What can hang from each mark:
rerik: fepon
vasove: banu
sunut: banu
sulezi: banu dovar
banu: guma sulezi vasove
varinog: rerik
fepon: guma rerik
dovar: guma sulezi
guma: banu dovar fepon varinog

In the rows, zero is written as 128.
Known rows, with every way that one mark hangs from another:
fepon(guma): [137 129 116 144 139 108 144 132 125 126 143 138 131 122 135 123 133 136
 118 117 110 130 110 131 126 118 109 138]
guma(banu): [131 134  99 114 143 124 130 117 139 134 142 113 129 111 125 109 129 137
 110 114 124 144 117 117 114 129 142 129]
banu(guma vasove): [132 118 149 111 133 134 135  93 104 115 113 121 132 102 110 146 123 125
 146 116 117 138 192 109  96 123 140 125]
vasove(banu(guma(dovar(sulezi) varinog(rerik)))): [146 147 137 127 136 104  94  77 107 133 130 166 139  79 131 136 124 128
 118  63 142  60 126 104  29 123 119 193]
sunut(banu(sulezi(dovar(guma(varinog))))): [159 115 108 174 173 152  98  15 113 113 143 161 133  93 137 121 145 149
 106 134 133 120  68 105  85 138  88 174]
varinog(rerik(fepon(guma))): [118 125 111 162 159  95 123 122 127  94 138 110 129  98 147 100 112 139
 118 102 117 128 148 125 129 119  79 117]
rerik(fepon(guma(banu dovar))): [116 133  57 154 151  98 134 122 149 112 163 115 133  81 130  91 126 157
  92  88 127 165 118  96  95  94  95 149]
rerik(fepon(guma)): [115 124  92 162 150 115 134 132 126 102 138 122 134 113 128 115 128 135
 115 111 119 148 125 120 147 109  76 124]
fepon(guma(banu(sulezi) dovar varinog(rerik))): [128 141  81 136 145  83 108  65 146 149 179 139 121  57 142 107 124 170
  73  80 133 128  81 111  35 125 121 191]
dovar(guma(banu(vasove)) sulezi): [124 125 133 109 199 101 112  97 107 107 127 111 121 106 159 126 119 135
 132 105 127 151 102  85  53 141 125 134]
banu(guma(dovar fepon(rerik) varinog) sulezi): [119 129 117 151 118 136 130  59 102 162 148 154 123  57  88 124 141 154
  87  98 148 132 153  90  45 122  86 179]
sulezi(banu(guma(fepon varinog) vasove) dovar): [139 123 156 193 122 141 120  11  93 142 126 147 134  90  90 123 129 131
 133 130  93 123 238  64 108 125 160 116]
sulezi(dovar): [137 124 129 164 124 134 124 102 126 124 128 129 128 140 132 111 131 124
 128 143 122 118 165 114 140 136 135 130]
sulezi(banu(vasove) dovar(guma(fepon))): [141 106 178 211 170 114 121  46  99 113 129 126 120 105 148 105 119 131
 150 143 105 145 213  67 104 125 142  96]
rerik(fepon(guma(banu(sulezi) dovar))): [101 120  43 148 169 103 125 116 144 118 171 110 122  69 136 108 131 158
  78  88 137 166  95 105  89 100  93 169]
banu(guma(dovar(sulezi) fepon(rerik) varinog)): [123 146 128 155 121 119 121  83  90 156 129 164 133  82  92 115 136 142
 103  83 130 117 148  86  40 127  84 169]
dovar(guma(banu varinog)): [152 143 109 125 156 126 119  58 129 120 158 137 138  94 131 120 130 153
 108 103 142 149  72  96  61 130 104 155]
dovar(guma(fepon(rerik) varinog) sulezi): [132 139 150 165 163 114 114  83  84 140 135 153 129 106 130 110 132 139
 113 102 140 126  95  84  60 146  58 145]
vasove(banu): [140 127 126 135 129 127 127 127 123 126 132 137 132 123 137 128 128 115
 126 111 143 105 131 112 128 116 135 148]
fepon(guma rerik): [132 125 115 171 126 104 152 141 124 135 148 140 126 110 139  89 125 137
 105 111 127 134 125 127 121 124  87 143]
sulezi(banu(vasove)): [110 112 148 155 130 115 119 108 129 134 128 131 121 111 142 122 110 124
 142 129 117 132 183 112 129 122 179 112]
guma(banu dovar varinog): [128 153  85 124 108 120 114  82 152 145 161 144 133  88 116 110 131 156
  94  97 141 142 102  99  55 116 133 172]
guma(varinog): [129 145 120 128 105 139 115  91 126 141 136 150 134 121 116 134 132 135
 118 119 137 127 105 119 106 132 123 148]
fepon(guma(dovar(sulezi(banu)) varinog) rerik): [112 137 104 206 122  85 117 121 127 169 163 191 125  91 148  87 124 143
  94  82 125 106  93 118  71 116 105 182]
sulezi(banu): [128 118 132 160 131 123 126 131 134 143 138 139 126 116 136 114 122 124
 131 130 117 119 144 134 146 119 159 118]
rerik(fepon): [105 125 102 143 145 137 119 127 130 106 128 115 130 119 122 118 124 128
 126 124 136 146 150 116 149 118  93 115]
varinog(rerik): [134 126 148 127 136 108 118 118 133 122 128 121 123 112 144 114 114 129
 129 121 125 110 149 131 111 141 132 118]

Rows:
[153 133 154 154 162 107  99   7 125 103 145 120 126  86 155  96 107 151
 123 110 133 135 162  68  38 151 139 139] | sulezi(dovar(guma(banu(vasove) varinog(rerik))))
[121 134 122 134 180 108  94  36 127  86 144 106 131  60 142 102 100 155
 120  90 149 158 145  70  46 133  93 124] | dovar(guma(banu(vasove) varinog(rerik(fepon))))
[126  98 157 164 182 127 110  61 106 106 130 118 111 111 159 137 123 135
 137 140 139 140 154  88  87 139 131 143] | banu(sulezi(dovar(guma)) vasove)
[130 120 156 173 167 133 102   4  87 123 135 132 118 101 129 141 133 146
 121 136 140 143 151  58  62 141 113 141] | banu(sulezi(dovar(guma(fepon varinog))) vasove)
[101 115 122 121 154 137  96  43 107 109 125 117 125  59 110 147 114 138
 121  97 142 128 188  95  82 136 111 142] | banu(guma(varinog(rerik(fepon))) sulezi vasove)
[124 159  68 135 140  90 111  94 133 151 158 157 132  97 131 116 139 155
  86  74 118 132  51 101  44 119 110 191] | fepon(guma(banu dovar(sulezi) varinog))
[141 155 123 123 138 108 113  50 125 143 141 116 131  85 111 100 122 151
  95 106 115 130 142  90  79 145 132 120] | guma(banu fepon varinog(rerik))
[139 147 125 153 112  82 116  81 142 134 157 156 131  88 142 109 119 158
 101  88 125 110 114 121  47 117 104 168] | fepon(guma(dovar varinog(rerik)))
[142 126 142 150 132 137 155 105  94 138 123 122 130  91  89 103 132 130
 116 113 117 137 191  99 107 128  88 118] | banu(guma(fepon(rerik)))
[124 138  69 125 146 119 122  78 133 154 167 136 127  89 122 130 141 153
  78  99 127 147  52 114  87 127 121 175] | fepon(guma(banu(sulezi) varinog))
[129 113 160 154 144 126 139  72  94 134 114 123 130  86 101 127 122 126
 139 123  91 138 227  87 111 115 164  94] | sulezi(banu(guma(fepon) vasove))
[104 141  70 141 144 115 116  67 131 114 146 118 136  85 116 111 120 150
  99  89 121 175 136  78  95 109 107 140] | rerik(fepon(guma(banu(vasove) varinog)))
[155 123 141 159 135 132 153 101  88 132 126 132 135  85  99 101 132 118
 115  99 135 111 191  86 103 114  94 137] | vasove(banu(guma(fepon(rerik))))
[129 125 116 167 137 134 105  63 124 118 138 138 141  66 107 108 114 134
 127  99 119 107 184 117 116 121 114 125] | sulezi(banu(guma(varinog(rerik(fepon)))))
[170 142 142 174 166 109 108   8 113 117 147 119 132  86 133  84 124 156
 108 120 121 129 147  65  56 150 106 124] | sulezi(dovar(guma(banu fepon varinog(rerik))))
[146 144 138 126 109 114 113  56 129 130 142 149 136  71 110 126 121 147
 118  89 132 102 158 117  41 123 116 165] | banu(guma(dovar varinog(rerik)))
[125 126 178 154 175  89  82  52 106 125 130 151 123  89 170 124 102 132
 145 100 122  99 126 102  50 147 137 131] | dovar(guma(varinog(rerik)) sulezi(banu(vasove)))
[132 121 103 108 145 158 111  26  98 131 120 150 134  67  93 156 140 147
 112 110 121 131 127 109  74 128 127 165] | sunut(banu(guma(varinog) sulezi vasove))
[117 127 108 169 148  82 120 121 142  98 149 118 125  84 148  95 111 150
 111  93 125 131 149 119  89 106  78 136] | varinog(rerik(fepon(guma(dovar))))
[115 134 103 121 155  92 109  47 125 137 155 121 119  68 145 121 115 158
  93  90 123 138 120 100  54 142 144 161] | fepon(guma(banu(sulezi vasove) varinog(rerik)))
[117 142  94 111 134 103  96  59 152 149 166 131 118  63 136 116 121 162
  83  92 150 122  98 108  36 133 143 184] | guma(banu(sulezi) dovar varinog(rerik))
[147 146 169 146 179  95  95  55  88 123 123 137 129 101 142 128 123 141
 126 105 123 104 106  92  48 152  79 129] | dovar(guma(fepon varinog(rerik)) sulezi)
[138 122 126 123 136 129 129  69 117 108 116 139 135  71 104 125 129 149
 126 102 113 141 172 105  61  99 126 150] | sunut(banu(guma(dovar) vasove))
[152 115 165 207 161 122 137  77  97 116 139 129 123 109 138  79 127 136
 120 138 133 138 174  78 101 138  74 120] | sulezi(dovar(guma(fepon(rerik))))
[126 110 150 144 138 131 133  89 111 126 123 133 130  90 120 133 118 121
 148 116 108 128 204 112 115 117 170 116] | sulezi(banu(guma vasove))
[111 106 114 117 158 137 111  80 114 127 118 128 119  91 131 136 130 142
 115 127 122 143 125 116 110 128 139 140] | sunut(banu(sulezi vasove))
[121 135 150 152 144 125 110  55  78 154 110 152 133  92  95 145 130 126
 133 109  92 116 183  78  87 128 154 123] | dovar(sulezi(banu(guma(fepon varinog) vasove)))
[120 141  65 133 135 102 120  70 144 156 180 148 125  74 127 125 139 165
  72  89 134 148  57 109  49 111 119 198] | fepon(guma(banu(sulezi) dovar varinog))
[124 131  87 158 145 118 113  38 122 141 153 133 121  96 134 121 133 153
  88 114 119 148 126  78  87 136 149 173] | fepon(guma(banu(sulezi(dovar) vasove) varinog))
[126 128 126 120 182 123 109  19 101 131 150 118 120  74 122 140 131 158
 102 114 139 169 110  58  37 135 123 145] | dovar(guma(banu(sulezi vasove) fepon varinog))
[105 136  80 126 137  98 114  63 137 149 169 139 118  70 131 133 127 167
  83  86 137 162  95  88  34 111 142 191] | fepon(guma(banu(sulezi vasove) dovar varinog))
[134 147 102 157 103 105 126  89 140 144 158 165 135 102 125 126 132 154
 101  95 129 131  84 117  64 103 101 177] | fepon(guma(dovar varinog))
[142 122 173 213 152 121 106  13  98 124 135 150 126  99 133 112 122 139
 135 140 113 136 186  55  85 127 136 115] | sulezi(banu(vasove) dovar(guma(fepon varinog)))
[124 116 107 163 151 149  93  32 109 108 134 127 131  77 110 123 126 135
 111 115 136 102 182 103 107 142  97 152] | banu(guma(varinog(rerik(fepon))) sulezi(dovar))
